Each row was made from one walk, in order. Every step used is in the known rows, and no mark comes twice. Write each row's walk.
Known rows
sasin > sikud > menek: -5 -56 21 -9 -25 22 -7 10 8 0 -7 19 19 9 -23 3 -6 -11 -2 -9 7 -5 -9 -14
 16 -4 -23 21 -1 5 26 -4 -11 -25 18 -22 3 -16 -6 15 4 -3 -31 -2 0
rane > menek > sikud: -4 -9 8 -15 10 -7 -20 4 5 -6 -1 31 14 -3 -3 2 -17 14 -9 12 -3 2 11 -6 5
 -14 1 -28 -14 -4 15 -6 -5 4 1 -12 -13 -21 5 -10 -10 -2 0 -6 12
rugo > rane > vepozud > sikud > sasin: -12 30 20 -11 57 -1 -22 -3 -1 0 -9 16 -12 -7 5 -16 20 26 23 12 -6 -12 -4
 -18 1 -7 -12 12 -27 -4 -6 25 8 -6 -4 12 26 -29 -4 -14 17 20 7 1 -6
rugo > sikud: -11 -25 6 -6 -23 -8 -9 -2 7 28 3 28 15 9 -22 9 -8 -22 -18 6 -4 -13 -9 26
 -11 1 -24 15 -15 1 3 -7 3 -2 2 2 5 2 3 -7 -3 -10 -12 -9 18
rane > rugo: -9 -26 9 -14 -6 -20 -2 -14 7 2 -10 23 -9 11 -29 1 -17 -33 -11 5 -9 -25
 -4 -3 11 12 -9 -1 -18 1 -2 -28 7 9 16 10 22 -2 5 -15 6 -10 -27 -16 3
tuped > rugo > sikud: -4 -54 -3 6 -26 -5 -9 17 13 36 7 20 18 6 -28 11 -1 -31 -22 4 -3 -17 -15
 52 -14 -5 -33 38 -12 1 -7 2 -18 -1 -6 22 1 18 5 -7 9 -14 -6 0 13
vepozud > rane: -4 0 3 -13 26 -13 3 -2 3 8 -8 22 2 5 -12 7 -11 -21 -17 14 -11 7 -8 -2 5
 13 -14 25 -14 1 -7 -16 -1 -10 15 10 11 -11 -8 -24 2 -2 0 -31 6
rugo > sikud > vepozud > rane > menek: -17 1 24 2 44 -10 29 10 3 28 -2 18 15 -39 -11 3 16 13 18 18 -6 37 5 14
 -15 -1 -22 74 -6 -6 10 -2 -24 24 18 4 -33 -21 -3 6 -31 11 10 -27 10
tugu > gisiv: -4 -56 -2 -12 7 -54 -8 -4 6 12 -5 13 4 32 -1 3 -40 -42 -24 2 -8 -22 10
 30 8 8 -10 -35 -19 2 -10 -9 12 -13 16 -15 27 -5 -5 -14 6 -18 -18 -16 16
tugu > gisiv > sikud: -2 -49 0 -7 -2 -53 0 -4 10 16 -8 -21 22 45 7 -1 -47 -33 -22 0 -4 -40 7
 20 15 8 17 -37 -17 5 11 -15 2 -9 9 -12 13 11 -1 0 1 -11 -15 -18 25
tugu > gisiv > sikud > rugo: -4 -43 11 6 -14 -70 7 -6 13 28 -6 -31 6 49 -9 -12 -46 -33 -10 -13 3 -41
 1 -13 13 4 32 -29 -20 -2 23 -17 -9 3 18 -3 15 16 3 9 -1 -10 -30 -27 9
rane > vepozud > sikud > rugo: -10 5 21 -3 26 -21 -3 -8 5 12 -1 8 -7 -14 -17 -16 25 5 5 -3 -9 -22 -17
 -39 -1 -1 33 -18 -27 -11 11 1 -7 8 19 5 20 -19 1 -6 -1 0 -5 -12 -23
vepozud > rane > momaval: -11 24 9 -15 62 -17 18 -14 6 8 4 32 7 -9 -10 12 -13 -9 2 2 -9 23 -8 -29
 16 7 -17 21 -20 2 -20 -6 3 -30 9 0 21 -15 -9 -38 -14 5 -3 -30 5
vepozud > rane > momaval > sikud > gisiv: 1 34 7 -16 42 -20 57 -13 8 27 -6 45 4 -41 -3 2 14 -9 -2 -16 -7 -19 -14
 -47 -16 7 -11 18 -19 2 -22 17 17 -21 16 -15 23 -18 -13 -23 -5 16 13 -10
 2
sikud > rugo > rane > menek: -16 -22 20 -4 8 1 12 4 6 41 -3 13 -14 -3 -25 -3 1 4 17 23 6 18 5 -30 6
 -14 -19 51 -5 -3 11 -13 -12 15 11 10 -20 -12 7 7 -20 9 -30 -3 4
tugu > gisiv > sikud > momaval > rane > rugo: -7 -53 10 -5 40 -26 18 -40 6 19 -11 -7 7 30 7 1 -22 -26 17 -19 -4 -38 27
 -4 28 6 36 -11 -21 1 -20 -8 -3 -21 15 0 7 6 3 -3 -11 -6 -47 -22 43
tuped > rugo: 8 -35 -6 -6 -8 -10 -8 18 10 14 -3 10 -2 15 -26 8 -8 -33 -33 9 1 -14 -13
 31 1 5 -25 18 -12 2 -7 -12 -13 -13 8 23 3 9 3 -15 22 -13 -14 -3 6
sasin > sikud > rugo: -9 -37 23 -3 -22 -6 -3 9 14 32 -6 17 -15 32 -40 -12 -5 -22 4 -12 2 -15
 -14 -37 18 -7 7 19 -10 -1 25 -9 -11 -22 30 -2 7 -2 3 11 5 -4 -37 -13
 -11
gisiv > sikud > vepozud: -1 8 8 -11 7 -41 1 3 6 -3 -4 -30 5 17 -3 -3 -4 3 -21 10 18 -23 -3 -5 7 8
 -2 1 -10 2 29 -23 -9 -2 22 15 -8 8 3 13 -1 4 -6 -16 11
vepozud > rane > momaval > sikud: -17 23 13 -12 66 -19 43 -19 6 9 2 41 24 -32 5 0 16 5 4 -7 -9 -4 -9 -33 6
 15 -13 19 -21 4 -28 -2 4 -18 7 -21 18 -20 -14 -30 -17 5 4 -22 -4
rane > menek: -5 -17 11 -15 6 10 0 11 6 13 -2 23 -10 -5 -22 9 -3 -11 -12 15 -7 14 2 -2
 12 -1 -12 -8 -14 4 4 -20 -2 -1 16 -9 -10 -16 0 -2 -3 -2 -12 -5 14
tuped > rugo > rane > momaval > sikud: -16 -24 5 -2 45 -5 31 -6 11 33 8 30 19 -17 4 1 32 6 16 11 10 -16 -7 -6 0
 -11 -54 55 -11 7 -37 14 -5 -20 -13 1 -4 2 -1 -19 -9 -1 -8 12 -1
momaval > rane > menek > sikud: -7 -16 8 -12 33 7 -10 2 4 1 -2 47 17 -13 -5 10 18 16 3 5 -2 2 15 1 8 -21
 13 -7 -13 -6 -6 3 0 -2 -2 -9 -31 -20 8 -19 -16 -3 -5 -7 29
tuped > rugo > rane > vepozud: -6 -53 -11 -7 43 -16 -13 7 6 22 -1 4 -22 -9 -8 11 10 -11 15 42 5 -5 -1
 33 -3 -10 -32 45 -10 1 -18 3 -13 -10 -5 29 -21 -2 6 -16 14 -3 -5 7 -4
vepozud > rane > momaval > sikud > menek: -17 19 25 -2 53 4 52 -20 3 0 2 37 47 -44 5 4 23 16 14 -15 1 8 -7 -40 -1
 12 -31 29 -13 3 -11 4 -11 -15 -2 -32 4 -24 -16 -15 -27 7 -3 -15 -6
menek > sikud: 0 1 -4 -16 -1 -27 -29 -8 5 -10 -5 27 16 18 -4 -1 -27 1 -29 0 0 -22 0 3 3
 -8 -5 -34 -16 -4 8 -1 7 -9 -3 3 12 -5 3 -14 4 -9 1 -11 9
sasin > sikud > gisiv: 10 -44 7 -21 -33 1 -7 22 13 27 -13 26 -32 20 -28 0 -13 -36 -22 -13 -1
 -32 -14 -21 5 -9 -4 -1 -6 5 12 12 18 -34 26 -1 19 -7 -1 7 30 6 -17 -1
 13
sikud > momaval > rane: 0 -10 0 -14 36 22 3 -23 0 7 -3 29 -4 4 -3 13 16 1 -6 -5 3 7 13 -1 19 7 3
 8 -15 2 -28 1 6 -49 7 6 -1 -13 -4 -25 -7 -2 -31 -9 33
rane > vepozud: -5 -20 -3 -17 34 -23 -13 -8 5 0 -4 12 -25 -4 -16 8 -1 -15 -7 24 -5 -8 -2
 11 3 8 0 -22 -19 -1 -5 -12 8 -10 11 1 1 -17 0 -20 10 -5 -2 -3 -4
vepozud > rane > menek > sikud > gisiv: 14 10 6 -21 19 -16 3 13 7 9 -12 38 2 -21 -9 2 -29 -1 -10 6 -11 -2 5 -33
 -14 -10 7 1 -11 -9 9 20 -2 7 7 5 -5 -27 -2 -5 -3 18 20 -17 16
rugo > tuped: 4 -26 8 -13 -46 -20 -13 -3 8 25 8 13 9 3 -20 9 -16 -31 -35 4 -11 -29 -15
 20 3 3 -19 -8 -16 1 -9 -18 2 -9 15 22 16 -10 10 -20 8 -12 -18 -4 19
vepozud > sikud > menek: 0 -2 21 -6 -17 10 -9 1 2 -13 -4 21 43 -10 -3 -2 7 4 -16 -14 -4 -15 -15
 -19 0 -1 -17 -12 -11 0 18 1 -9 -1 4 -9 36 -15 -7 1 -7 -1 -15 -1 5
rane > menek > sikud > sasin: -4 32 18 -10 18 12 -27 6 3 -10 -4 34 -2 2 -9 -12 -28 30 -10 -7 0 15 11
 -7 3 -13 -7 -28 -26 -6 15 6 -4 -1 -1 -5 0 -29 1 -7 9 14 8 -5 9
momaval > sikud > rugo > tuped: -8 -17 24 3 -50 -33 29 -16 11 47 6 15 22 -16 -27 -15 22 -13 -22 -15 -3
 -58 -18 -17 -9 7 2 5 -17 -6 1 -12 -8 11 17 8 2 -8 8 1 -6 -12 -22 1 -3

Which walk is each row?
-9 5 17 1 -14 -23 26 -8 6 30 -5 20 9 0 -20 -17 18 -9 -15 -10 9 -35 -12
 -32 -5 11 4 -4 -17 -4 11 -14 -1 4 16 -8 2 0 -2 5 -7 -7 -19 -9 -12
momaval > sikud > rugo
-7 -8 -4 -17 73 3 -18 -39 -1 -17 -3 28 0 -10 11 7 21 37 15 4 1 -1 23 3 6
 -6 31 -22 -24 -10 -26 23 4 -39 -7 3 -21 -29 3 -26 -3 -1 -6 -7 20
menek > sikud > momaval > rane > vepozud
-11 -29 -2 -18 48 -24 -12 -14 1 12 -4 7 -23 0 -4 8 8 -2 16 41 4 1 6 9 1
 -8 -24 24 -11 -1 -10 -2 11 -7 -3 12 -13 -16 4 -13 2 1 -9 0 0
rugo > rane > vepozud
-1 -55 -6 -5 4 -9 -10 13 8 27 -2 10 2 10 -13 6 -5 -20 -8 27 6 -8 -7 24 1
 -5 -53 59 -5 3 -18 0 -8 -12 -2 31 -5 13 5 -12 11 -6 -19 5 7
tuped > rugo > rane
4 -24 19 -1 -58 -26 1 -11 11 45 6 2 3 5 -40 -2 -17 -23 -22 -8 -6 -32 -19
 -3 2 0 0 1 -17 -7 7 -21 -6 2 22 29 13 -3 13 -10 1 -11 -32 -12 4
sikud > rugo > tuped
-11 -17 10 -3 -10 -22 1 -11 5 33 -5 11 -13 17 -20 -5 -7 -11 1 15 14 -4
 -4 -27 5 -8 -24 41 -7 -4 9 -9 -2 -1 10 27 1 4 6 -4 -6 1 -33 -8 2
sikud > rugo > rane
-13 -26 8 -15 17 -2 -22 -1 2 3 0 26 15 -3 5 -1 -17 24 8 28 4 7 17 -8 8
 -25 -29 11 -8 -3 4 4 2 11 -8 5 -24 -17 8 -1 -14 6 -2 4 19
rugo > rane > menek > sikud
17 -38 -11 0 -44 -3 1 23 13 50 -2 24 -2 -2 -35 12 -15 -45 -29 -5 1 -31
 -16 33 -34 -8 -25 33 -9 2 -2 18 0 -3 3 25 7 18 6 -4 19 -3 -2 10 20
tuped > rugo > sikud > gisiv
-8 -40 17 -7 -22 -9 11 -18 8 27 -3 32 10 -9 -32 13 18 -37 -3 -2 -14 -45
 -5 18 6 -1 2 25 -14 -5 -23 -22 7 4 12 32 6 -7 17 -32 -8 -12 -43 -12 27
momaval > rane > rugo > tuped
-2 -38 -2 4 -6 23 -5 -10 10 35 7 12 20 4 -19 8 -12 -10 -11 -3 1 3 -2 41
 -9 4 -28 38 -14 6 -19 12 -25 -23 -3 16 2 7 0 -2 5 -6 -17 -1 19
tuped > rugo > sikud > momaval
-8 -11 8 -4 -6 -37 -22 -12 5 14 -4 22 13 18 -12 -13 -26 16 -2 7 17 -14 4
 -33 0 -22 -16 17 -12 -11 19 6 -5 6 -3 27 -5 2 10 -4 -7 3 -17 -9 1
menek > sikud > rugo > rane
-17 -47 12 -15 68 30 0 -16 6 12 -5 23 -25 0 -2 8 37 13 38 1 -1 6 12 -11
 25 -5 31 22 -13 0 -26 16 -4 -61 12 -8 -17 -32 -2 -13 7 2 -30 -4 15
sasin > sikud > momaval > rane > vepozud
2 31 7 -12 3 -6 -36 1 3 -14 -9 33 2 22 -8 -16 -33 20 -26 -14 5 -14 4 -4
 2 -6 -10 -38 -28 -7 11 7 7 -18 -5 10 20 -14 -1 -16 21 6 6 -10 7
menek > sikud > sasin
-9 48 19 -12 47 -1 -22 3 1 -11 -11 18 -14 -9 -6 -16 24 21 -2 -7 -13 -15
 -10 -10 -1 4 15 -32 -33 -5 -1 16 2 -14 3 0 33 -33 -6 -20 28 12 12 -7
 -14
rane > vepozud > sikud > sasin
22 3 -9 -22 -24 -26 -18 4 7 1 -9 29 6 9 -12 0 -29 -10 -41 -11 5 -40 -2
 -13 -18 -11 2 -40 -15 -5 14 16 22 -10 5 9 16 -2 3 -10 19 3 5 2 15
menek > sikud > gisiv
-14 14 11 -12 34 -11 30 -20 8 9 6 35 12 -20 -3 -1 25 3 -2 -13 2 -24 -10
 -27 7 3 -22 -13 -22 6 -20 -4 12 -23 5 -28 13 -16 -8 -20 -11 -4 -7 1 1
rane > momaval > sikud
-8 -21 6 10 31 -25 18 19 8 25 1 6 20 -15 -20 5 8 -10 1 14 1 8 -8 41 -28
 6 -36 93 -7 -8 -1 7 -39 10 8 33 -10 6 -1 -2 -10 0 9 -29 -1
tuped > rugo > sikud > vepozud > rane
-9 11 18 -10 65 -16 22 13 2 6 -9 11 -8 -28 -12 2 6 9 4 26 -4 38 8 -12 0
 7 -12 53 -5 -3 9 -15 -23 10 35 5 -21 -27 -5 2 -19 11 4 -32 -1
sikud > vepozud > rane > menek
9 9 6 -19 39 -9 3 4 3 14 -11 35 -21 -26 -3 8 55 -3 2 -5 -11 -35 -9 -17
 -20 -11 39 -11 -20 -5 -16 29 25 -12 12 7 20 -22 -1 -23 9 9 5 1 14
momaval > rane > vepozud > sikud > gisiv
-6 -26 22 -9 -8 -25 19 -18 9 32 -7 23 18 -9 -28 5 -23 -37 -7 4 -28 -31
 -12 5 2 9 -11 41 -19 -7 -15 -24 -12 15 22 32 21 -14 8 -19 -7 -7 -23 -30
 8
vepozud > rane > rugo > tuped
-14 54 20 -8 42 2 27 -14 5 5 1 41 4 -12 -6 -14 20 19 1 -27 5 -11 -6 -24
 5 8 -25 -17 -31 5 -17 11 14 -31 1 -20 24 -20 -11 -21 9 12 -1 2 -4
rane > momaval > sikud > sasin
-16 -1 36 -3 3 9 3 5 5 33 -1 17 4 -9 -13 -15 17 20 19 13 -5 2 -5 -53 7
 -23 -7 39 -9 -4 10 4 -16 25 12 8 3 -17 4 9 -24 12 -21 -1 0
vepozud > sikud > rugo > rane > menek
-2 -4 8 9 -16 20 -11 21 11 33 -2 21 7 12 -32 -3 -14 -19 -15 -10 2 -3 -11
 51 -17 -3 -40 38 -22 0 -5 11 -15 -11 -11 22 6 9 2 -5 24 1 -1 -2 6
tuped > rugo > sikud > sasin
-18 -21 19 0 5 -24 5 -10 6 13 -4 12 8 -6 -30 -3 4 -10 6 1 3 -18 0 15 -17
 5 -27 41 -11 -4 12 -14 -8 28 24 18 0 1 8 4 -16 -2 -16 -17 3
rane > rugo > sikud > vepozud
-16 -8 3 -17 36 -8 -1 -19 8 17 8 27 -2 2 -1 13 0 5 11 16 6 14 -1 -21 16
 -15 -51 32 -12 5 -18 2 20 -27 0 5 14 -8 0 -27 -13 6 -18 -3 13
rugo > rane > momaval
0 2 6 -16 21 -7 34 -17 5 33 -2 40 -6 -20 2 1 25 2 3 -2 12 -32 -6 -42 -14
 -13 -43 22 -10 7 -18 27 33 -24 2 -8 14 -11 -5 -11 -6 16 -2 17 12
rugo > rane > momaval > sikud > gisiv
-6 -26 9 -4 52 -84 26 0 6 5 -10 -34 19 24 15 -6 -32 -18 -7 7 -4 -12 13 6
 3 15 8 11 -11 -4 17 -9 -19 2 25 3 2 -1 -8 7 -11 2 3 -47 10
tugu > gisiv > sikud > vepozud > rane
1 -54 9 2 -18 -42 2 -4 7 2 -6 -25 39 29 6 3 -46 -24 -17 -10 7 -25 8 4 9
 6 2 -31 -10 4 24 -12 -10 -5 9 -24 6 6 -5 19 0 -9 -23 -12 22
tugu > gisiv > sikud > menek
-3 -36 2 -9 36 27 -21 1 4 15 0 16 22 -6 10 0 -20 35 14 20 7 17 24 1 9
 -25 -31 37 -7 -1 -17 22 -33 -15 -11 16 -28 -13 6 5 -8 8 -13 12 23
tuped > rugo > rane > menek > sikud > momaval
-15 -24 20 -11 46 -22 13 15 6 4 -11 14 -4 1 -12 -7 14 -3 16 7 -2 8 -7
 -17 9 6 -15 59 -2 -2 13 -5 -21 -25 36 6 -2 -24 -9 5 -4 8 -6 -36 -8
sasin > sikud > vepozud > rane
-13 -35 20 0 54 -85 32 -9 6 8 -16 -28 10 15 1 -11 -39 -21 12 4 -10 -29
 15 -3 8 18 17 29 -15 -6 12 -22 -18 21 31 12 10 5 -2 9 -13 2 -13 -51 6
tugu > gisiv > sikud > vepozud > rane > rugo
7 -7 11 -5 -31 0 -2 2 3 -5 -3 -20 36 15 -6 5 -25 -5 -26 -7 15 -21 -11
 -13 12 5 -8 -7 -7 6 37 -20 -12 -9 4 -6 -7 9 0 16 -6 -1 -23 -7 16
gisiv > sikud > menek
6 -2 4 -12 -3 6 -9 -24 4 6 -2 -23 8 26 6 0 -27 0 -22 -6 6 -20 2 -14 26
 15 10 -17 -16 9 8 -12 -5 -38 9 8 2 4 -2 5 6 2 -25 -12 27
gisiv > sikud > momaval
-7 -9 24 -6 14 -49 26 -18 5 17 -6 5 7 -20 -28 -2 -6 -16 1 10 -16 -25 -6
 2 -6 15 -14 56 -13 -10 -6 -23 -19 25 33 43 10 -18 9 -11 -11 0 -13 -37
 -1
sikud > vepozud > rane > rugo > tuped
22 18 8 -18 -27 -8 -6 10 6 12 -8 25 -1 0 -12 -4 8 -20 -33 -17 -9 -45 -23
 -27 -12 -2 4 -27 -17 0 7 12 19 -4 20 8 48 -8 -6 -7 20 7 0 3 12
vepozud > sikud > gisiv
17 -9 0 -19 5 4 0 13 6 10 -10 51 -5 -17 -8 11 12 3 -9 -4 3 -15 14 -11
 -10 -24 19 -14 -11 -8 1 21 14 -3 5 2 -21 -17 7 -15 -2 8 -4 3 36
momaval > rane > menek > sikud > gisiv
-7 -26 -2 -15 57 -17 -2 -11 2 4 -5 25 -22 -11 -11 18 37 -10 10 17 -3 -4
 6 23 7 -1 21 -1 -17 -5 -23 -5 13 -20 9 4 -16 -19 4 -35 1 -8 -11 -9 11
momaval > rane > vepozud
-15 -17 6 -7 35 -39 -21 -20 4 11 -2 11 -13 -2 -6 -9 -7 27 20 25 13 -5 10
 -27 -4 -26 4 12 -16 -15 11 12 -5 11 -7 21 -21 -11 12 -11 -8 5 -8 -6 -12
menek > sikud > rugo > rane > vepozud
-1 9 2 -14 17 -38 -19 -1 1 -23 -5 13 17 5 -2 -9 -9 23 -19 3 14 -8 10 3
 -5 -4 -11 -24 -11 -10 19 2 -2 1 11 14 -1 -9 3 1 -1 -2 7 -16 2
menek > sikud > vepozud
-3 -42 1 7 8 32 7 -7 7 41 3 28 16 -4 -15 19 26 -4 3 -10 5 5 3 44 -7 -6
 -16 63 -12 0 -36 19 -23 -35 -8 23 -14 6 3 -19 -7 -8 -23 -1 35
tuped > rugo > sikud > momaval > rane
-1 -37 7 -4 19 -81 8 -2 6 4 -5 -35 14 28 14 -7 -25 -15 -11 3 7 -32 14 20
 8 7 6 -23 -12 -1 22 -13 -5 -4 28 -6 0 5 -1 14 -3 -5 -6 -23 14
tugu > gisiv > sikud > vepozud
